Each row comes from the steps of one path. Every step used is in the known rows, and no mark comes twice. Write the path behind each row, first mark first.
Known rows:
pesig > mopa: [-1.13  0.17  1.69 -0.84  2.65  0.11 -0.50 -1.54 -0.69  0.01  1.66 -0.58
  3.03 -1.80 -1.89 -0.32 -3.30  1.59 -1.92  0.50 -1.90]
vavum > mopa > pesig: [-1.57  0.69  1.01 -0.33  2.44 -1.00 -2.21 -0.61  1.34 -0.31  3.42  0.10
  2.71 -0.22 -1.34  0.66 -3.68  1.48  2.47  0.40 -1.38]
pesig > bezol > fada > mopa > vavum: [-3.40 -1.97 -0.20 -2.74 -2.08 -1.75  1.92 -2.51 -1.36  0.04  2.42 -3.20
 -1.19 -2.61 -4.71 -3.52 -2.41  0.56 -2.67  0.27  2.34]
mopa > pesig: [-2.47  1.49  1.70 -0.77  2.57 -1.56 -2.68 -0.47 -1.21  0.10  1.48 -0.95
  3.05 -0.84 -2.72  0.27 -2.98  1.26 -0.01 -0.03 -3.05]
bezol > fada > pesig: [-2.96 -1.16  1.40 -2.22 -0.46 -0.61  1.60 -1.12 -3.08  1.57 -0.11 -2.89
  1.83 -2.27 -3.85 -0.04 -1.10 -0.05 -2.62  1.31 -1.28]
gipuvat > vavum > fada > mopa > pesig: [-3.25 -2.76 -1.51  3.81 -0.46 -0.78 -0.85  0.86 -0.86  1.37  3.11 -1.65
  2.05 -1.49 -2.80 -4.13 -4.32  0.56  4.69 -0.72 -2.37]
vavum > fada > pesig: [-4.25 -1.81 -1.00 -0.40 -2.17  0.65 -2.14 -1.28 -2.20  1.99 -0.05 -1.60
  2.01 -4.68 -3.24  0.90 -2.18  1.12  0.45 -0.28 -2.52]
bezol > fada > mopa > vavum > pesig: [-3.97 -3.00  0.29 -1.68 -2.18  0.02  0.48  0.23 -1.22 -0.05  1.80  0.78
  0.47 -2.46 -4.07 -1.93 -4.17 -0.45  1.65 -0.80  1.51]
pesig > fada > mopa > vavum > gipuvat: [-2.60  1.34  0.39 -2.54 -1.35  0.63 -0.90 -5.68 -2.48  0.89  1.14 -3.71
  1.72 -3.88 -3.35 -2.91 -2.68 -2.00 -2.74 -1.12 -0.56]
fada > pesig > mopa: [-1.88 -0.67  1.32 -0.56  1.44  0.74 -1.05 -2.32 -1.85  1.42  0.68 -2.64
  0.99 -3.89 -2.45 -1.12 -2.13  0.42 -0.28  1.25 -2.90]
mopa > vavum > fada > pesig: [-4.64 -1.19 -1.78 -1.63 -3.96  1.05 -4.44 -2.33 -0.95  2.40  0.19 -1.00
  0.78 -6.24 -4.44  1.14 -2.70  0.21 -0.26 -1.48 -1.44]
fada > mopa > pesig > bezol: [-3.26 -0.84  0.60  0.41  1.64 -2.44 -0.69 -1.30 -1.74 -0.53  2.86 -3.92
 -0.87 -1.60 -2.76 -4.28 -2.66  1.61  2.18  0.89 -1.77]
pesig > bezol > fada: [-2.08 -1.43  1.73 -2.43  0.23 -3.48  3.37 -0.95 -2.83  0.00  1.49 -3.05
  1.48  0.09 -3.56 -0.87 -1.41  2.69 -4.59  1.71  0.20]
bezol > fada > pesig > mopa > vavum > gipuvat: [-2.22 -0.05  1.98 -3.67 -0.57  0.77 -0.33 -4.76 -2.99  1.78  0.11 -5.23
 -0.26 -5.11 -2.94 -2.30 -1.13 -1.49 -6.43  1.27 -1.88]
bezol > fada: [-2.04 -0.48  1.79 -2.48  0.77 -1.35  2.31 -0.62 -1.87  0.30  0.91 -0.82
  3.84 -0.14 -3.26  0.70 -2.30  0.86 -3.92  0.55 -0.22]
gipuvat > vavum > fada > pesig > bezol: [-3.24 -3.68 -2.27  1.55 -2.81 -2.31  0.55 -0.89 -3.25  2.59  1.61 -4.39
  2.24 -2.91 -3.23 -1.68 -1.35  2.23  1.65  0.91 -2.53]
gipuvat > vavum > pesig > bezol: [-1.78 -2.90 -0.13  1.05  0.14 -3.51  1.55  1.16 -3.03  0.24  2.84 -1.30
  5.18  0.55 -1.90 -0.26 -2.65  2.91  3.24  0.89 -1.87]
bezol > fada > mopa > vavum: [-3.25 -1.18 -0.23 -2.94 -1.45  0.67  0.70 -2.06 -0.22  0.23  1.82 -0.76
  0.91 -2.73 -4.56 -1.99 -3.39 -1.28 -2.31 -0.95  1.98]
vavum > mopa > pesig > fada: [-0.72  0.47  2.34  1.07  1.26 -2.49 -1.13 -1.29 -0.45  0.94  2.94 -0.54
 -0.02  1.01 -2.98 -1.90 -3.09  1.57  2.15  1.14 -1.14]
bezol > fada > mopa: [-2.96 -1.76  0.82 -1.59  0.17  0.23  3.00 -0.78 -1.41 -0.23  1.56 -1.54
  2.08 -1.17 -3.00 -2.16 -2.97 -0.30 -1.46  0.38  0.87]
gipuvat > vavum > bezol > fada: [-0.86 -3.08  1.39  0.19 -1.02 -3.61  3.44  2.38 -4.32  1.17  2.13  0.03
  4.27  2.25 -3.42  0.36 -1.78  0.77 -1.37 -0.30  0.07]

Write each row's path:
[-0.62 -0.40 -0.18  1.61  2.15 -1.79 -0.68  0.22  1.35  0.36  4.43 -0.45
  4.99  1.18 -1.20 -0.43 -3.66  0.72  3.98  0.57 -1.63]	gipuvat > vavum > mopa > pesig
[-2.19 -1.46  1.68 -2.99 -2.67 -2.49 -0.39  0.33 -2.99  0.63  1.27  1.24
  0.81 -0.70 -4.83  1.55 -2.34  0.51 -3.53 -1.64  1.48]	mopa > vavum > bezol > fada
[-3.48  1.44 -0.96 -3.75 -0.27  2.21 -1.98 -5.11 -0.73 -0.38  1.54 -2.83
  4.38 -4.93 -1.65 -0.38 -3.23 -2.30 -2.61 -1.70 -0.68]	fada > mopa > vavum > gipuvat
[-2.25 -0.76  2.84 -0.85  1.51 -4.86  1.34 -0.08 -3.19  0.14  1.91 -3.85
 -1.01  0.75 -3.96 -2.58 -1.50  3.04 -2.92  2.03 -1.46]	mopa > pesig > bezol > fada
[-3.39  0.20 -1.40 -2.43 -0.64  1.61 -2.12 -3.00  0.61 -0.07  2.13 -0.23
  2.67 -4.13 -3.42 -0.61 -3.94 -1.21  0.34 -1.85  0.46]	fada > mopa > vavum
[-1.49 -1.41  2.30 -0.63  1.13 -4.19  1.84  0.00 -0.52 -0.25  3.84 -2.69
 -1.08  1.47 -2.44 -2.38 -1.99  3.27 -0.47  2.60  0.39]	vavum > mopa > pesig > bezol > fada
[-1.89 -1.96  2.41 -1.01  0.67 -0.31  1.76 -1.28 -2.78  1.87  0.48 -3.31
 -0.73 -2.60 -3.49 -2.49 -1.61  0.52 -2.87  2.35 -1.76]	bezol > fada > pesig > mopa
[-2.98 -2.80  0.74 -1.51 -0.24 -2.05  4.20 -1.28 -2.44 -0.40  2.21 -3.93
 -0.02 -0.97 -3.36 -3.76 -1.94  1.30 -1.96  1.61  1.25]	pesig > bezol > fada > mopa
[-2.22 -0.50  1.39 -0.92 -2.09 -1.68 -2.24 -1.28 -2.58  1.18  1.01  1.50
  1.29 -1.58 -4.71  0.10 -3.61  0.94  1.29 -0.89 -0.70]	mopa > vavum > pesig > fada
[-1.74 -4.54  0.42  1.27 -1.49 -2.35  4.43  2.16 -3.90  0.87  2.95 -0.84
  2.63  1.33 -3.38 -2.50 -2.61 -0.54  1.20 -0.57  1.06]	gipuvat > vavum > bezol > fada > mopa
[-3.32 -3.75 -1.58  3.93 -0.99 -2.87  0.09  0.32 -2.05  1.05  3.90 -3.93
  0.03 -1.11 -3.17 -5.51 -3.37  2.15  4.27  0.36 -1.84]	gipuvat > vavum > fada > mopa > pesig > bezol
[-3.38 -0.73  0.26 -4.08 -1.50 -0.98  2.00 -4.57 -2.74 -0.38  1.82 -5.78
  0.42 -3.44 -2.97 -3.44 -1.76 -0.54 -5.55  0.35  0.95]	pesig > bezol > fada > mopa > vavum > gipuvat
[-2.15 -1.23  1.38 -2.27 -1.19  0.05 -0.42 -2.60 -1.60  2.10  0.78 -2.52
 -1.97 -4.06 -4.83 -2.31 -1.87 -0.43 -3.58  1.06 -0.69]	bezol > fada > pesig > mopa > vavum
[-3.05 -2.62  1.12 -2.57 -2.22 -3.64  0.54 -0.11 -2.83  0.08  1.63 -0.75
 -0.09 -1.26 -4.25 -0.55 -2.52  2.72 -1.71  0.60  0.79]	mopa > vavum > pesig > bezol > fada
[-3.28  0.25  0.25 -4.09 -0.89  1.43  0.91 -4.05 -1.64 -0.12  1.25 -3.57
  2.63 -3.61 -2.69 -1.91 -2.71 -2.29 -5.07 -0.79  0.68]	bezol > fada > mopa > vavum > gipuvat
[-1.86 -4.00  1.44  2.76 -0.28 -3.59  2.37  2.99 -4.11  1.15  3.26 -1.67
  0.01  2.01 -3.83 -4.23 -2.74 -0.37  2.67 -0.10 -0.44]	gipuvat > vavum > bezol > fada > mopa > pesig
[-2.30 -0.67  0.94  0.11 -0.12 -0.48  1.43 -2.44 -2.30  0.90  1.60 -1.81
  1.08 -1.42 -3.85 -3.30 -3.02 -0.25  0.83 -0.05 -0.29]	pesig > fada > mopa
[-2.67 -0.04 -0.14 -1.17 -1.86  0.03 -0.98 -3.73 -1.23  1.12  1.86 -0.86
 -0.02 -3.10 -5.04 -2.98 -3.44 -1.08  0.14 -1.24  0.58]	pesig > fada > mopa > vavum
[-1.60 -1.71  2.13  0.33  2.00 -0.38 -1.05  0.50 -1.70 -0.16  1.61  1.06
  2.31 -1.41 -1.51 -0.27 -3.97  2.19  2.23  0.69 -2.26]	vavum > pesig > mopa
[-0.49 -2.54  1.11  1.44  0.95 -4.99  3.32  0.68 -0.49  0.50  4.87 -3.31
  1.39  2.96 -2.55 -3.33 -2.17  2.57  1.07  2.73  0.06]	gipuvat > vavum > mopa > pesig > bezol > fada
[-1.65 -3.51  3.33 -0.27 -0.76 -2.02  1.56  0.81 -5.02  1.96  0.68 -2.02
 -2.62 -1.59 -3.77 -1.83 -1.04  0.98 -1.64  1.39 -1.12]	vavum > bezol > fada > pesig > mopa
[-2.25 -2.10 -1.69  1.44 -1.08 -0.74 -0.04  0.16 -1.16  1.53  2.04 -0.08
  6.38 -1.00 -2.28  0.60 -3.51  1.48  0.55 -0.99 -1.81]	gipuvat > vavum > fada
[-1.91 -3.57  0.32  3.31 -1.11 -1.62  2.61  0.48 -3.31  1.35  2.71 -0.46
  3.14  0.47 -3.15 -4.11 -3.90 -0.02  6.20  0.25 -0.96]	gipuvat > vavum > pesig > fada > mopa
[-3.15  0.23  0.78  0.39  2.09 -0.18 -1.96 -0.86 -0.69 -0.14  2.35 -1.76
  1.21 -1.90 -2.61 -2.62 -3.66 -0.11  2.60 -0.19 -2.03]	fada > mopa > pesig
[-2.35  0.08  0.32 -1.76 -0.29  1.08 -3.36 -3.65 -0.71  1.68  1.03 -1.93
 -0.23 -5.58 -3.71 -0.85 -2.39 -0.34 -1.19  0.08 -2.00]	fada > pesig > mopa > vavum
[-2.07 -1.66  1.08 -1.19 -1.95 -0.53 -3.99 -1.40 -2.82  1.93  1.18 -0.59
 -2.08 -4.63 -4.02 -0.18 -2.03 -0.02  0.20 -0.98 -1.50]	fada > pesig > mopa > vavum > bezol
